Each row comes from the steps of one walk. Every step used is in the known rows, and no mark comes twice. Write the walk behind each row, first mark first.
(in the rows, 128 means zero)
Known rows
V-A-Z-B: [ 77 165 162  91 173 105 185 116 123  79 119 106  93 136  76 113  75 132
 112 120 125 131]
M-A-Z-V-J: [171 170 145  96 191 111  68 102 122  88 111 100 123 155 121 131  94 119
 114 134 117 149]
Z-M: [119 137 158 119 152 117 144 140 139 147 122  99 101 123 179  91 131 117
 123 107 127 126]
V-A: [ 64 154 141 109 140 138 155 118 120 109 124 125  99 132 113 124  96 133
 113 114 130 129]
Z-V-J-B: [109 188 143 154 153 159  47 140 119 116 125 142 109 136 110 116 119 127
  78 136 139 155]
Z-B-A: [ 87 147 143 133 108  96 186 121 117  82 187 129 108 112 154 119 103 117
 128 117 132 142]
Z-M-A-V-J: [106 161 140  89 174 105  91 143 127 118 121  98 146 112 160  91 146 122
 154 150 120 146]
B-A-V-J-M: [ 67 161 157  98 111 149  87 121 129  83 191 134 104 121 138 102 114 132
 102 138 134 145]
A-Z-M: [151 146 178  93 177 108 138 121 139 153  99  78 101 139 152  91 114 116
 111 108 122 118]
J-B: [118 185 141 137 142 116 112 136 113 159 110 124 109 126 109  95 114 109
  93 110 140 131]
B-M-A-Z: [184 171 166  59 250  76 140 114  99 101 112  92 112 150 143 125  61 109
 122 117 120 142]
J-Z-B-M-A: [128 177 147  95 219  52 170 179 102  64 160 107  92 113 130 108  66  98
  95 118 112 144]
Z-V-J: [110 155 143 146 145 162  69 126 132  92 152 135 106 135 129 139 118 134
  99 138 127 149]
J-A: [102 166 132 127 144 114 147 107 124 124 165 118 120 133 155 100 110 113
 141 101 121 123]
M-A-V-J-Z: [105 192 124 106 145 104  72 155 113 108 138 107 134 101  83 114 115 115
  97 162 106 136]
V-J-B-A-Z: [115 194 169  92 122 111  59  95 103 133 111 118 121 137  90 102 102 123
  83 129 143 147]
B-V-J: [ 89 163 148 143 156 152  80 126 121 142 142 138 127  97 114 108 131 139
 116 116 129 107]
B-A-Z-V-J-M: [133 154 179  99 140 153  69  96 137  64 166 115  79 158 147 112  75 132
  68 117 130 147]
A-Z-B: [131 161 163 115 170  84 162 118 129 104 132 101 100 130  91 108  92 115
 111 122 123 126]
J-B-V-A-Z: [ 91 208 162 116 189 173 130 112  99 160  76 122 112 121  80  92  85 135
  79 100 135 100]
A-V: [103 170 137 138 142 159 143 131 122 126 153 121 124 116 123 132 120 121
 118 151 121 130]
B-M-A: [151 160 145  88 226  80 145 137 102 101 138 113 113 139 167 125  84 107
 132 113 125 149]
A-Z-V: [167 159 157 136 169 161 125 106 128 105 128 105  96 154 135 140  85 119
  85 125 119 130]

Write each row's walk
[134 163 165  66 199  28 102 126 140  68 127  93  94 142  87  61  82 110
 121 102 125 139]  V-J-M-A-Z-B
[160 169 143  93 188  40 166 118 118  95 117  87 117 133 107  99  86 102
 139 111 119 132]  M-A-Z-B
[ 85 191 126 109 153  75 106 172 117  73 157 111 128  90  70 103 112 113
 108 164 107 143]  M-A-V-J-Z-B
[ 98 148 178  65 175 131 156 114 131 129  84  85  91 143 137  97  97 134
 110 111 123 122]  V-A-Z-M
[ 80 156 138 138 145 188 148 124 124  81 142 134  91 143 143 147  90 137
  98 123 126 140]  Z-V-A
[130 158 149  96 233  55 181 151 104  62 159 118 108 128 155 113  80 107
 144 114 126 154]  Z-B-M-A
[156 158 158 134 128 167 135  86 117  91 156 112 102 147 170 151  78 121
  87 126 123 142]  B-A-Z-V
[180 167 143  81 181  73 136  99 113 131  96  83 123 144 123 109  89 104
 129 111 119 126]  M-A-Z
[ 93 183 185  75 243  71 121 116 110  57 172 113 107 145 108  98  82 127
 134 128 122 152]  V-J-A-Z-B-M
[ 88 157 161 125 169 152  73 138 140 127 152 132  92 111 119  73 118 131
  94  90 133 102]  B-V-J-M
[ 96 162 146 114 196  80 114 151 135  81 157 125 108 103 126  52 109 119
 133  84 129 114]  Z-B-V-J-M-A
[140 143 179  89 132 115 155  98 127 135 126  84 105 134 189 101 106 117
 112 110 126 128]  B-A-Z-M
[111 194 145 101 221  90 175 187  99  56 175 113 107 104 124 122  75 104
 104 156 105 148]  J-Z-B-M-A-V
[ 97 160 159  81 163 134 149  98 117 116 100 103  96 146  88 123  79 133
 102 119 124 123]  V-A-Z
[102 152 166 117 214  95 178 155 114  73 172 129  91 126 141 126  88 121
 119 123 130 149]  Z-B-M
[128 173 119 117 159 121 143 128 114 118 137 109 141 118 139 122 115 109
 148 141 117 134]  M-A-V
[134 162 184  93 239  82 170 135 112  78 149 107  88 138 115 123  68 117
 105 127 125 142]  A-Z-B-M
[110 181 146  77 229 115  87 142 100  81 153 125 136 127 131 135 108 128
 140 164 123 163]  B-M-A-V-J
[124 154 142  81 169  62  71 130 138  98 131 112 101 139 125  71 105 115
 120  97 130 140]  V-J-M-A
[103 166 184 113 200 117 105 131 143  99 146 114  86 114  83  61  94 130
  94  97 128 100]  A-Z-B-V-J-M
[129 170 132 101 170 108 138 135 134 100 148 106 109 128 149  86  98 105
 127 116 121 130]  J-M-A-V
[112 147 158 133 154 154  62 134 152  74 163 131  75 146 137 104 100 129
  79 114 131 143]  Z-V-J-M
[ 91 163 138 133 101 163 154 111 111 114 181 127 128 113 158 140 115 126
 122 149 127 139]  B-A-V
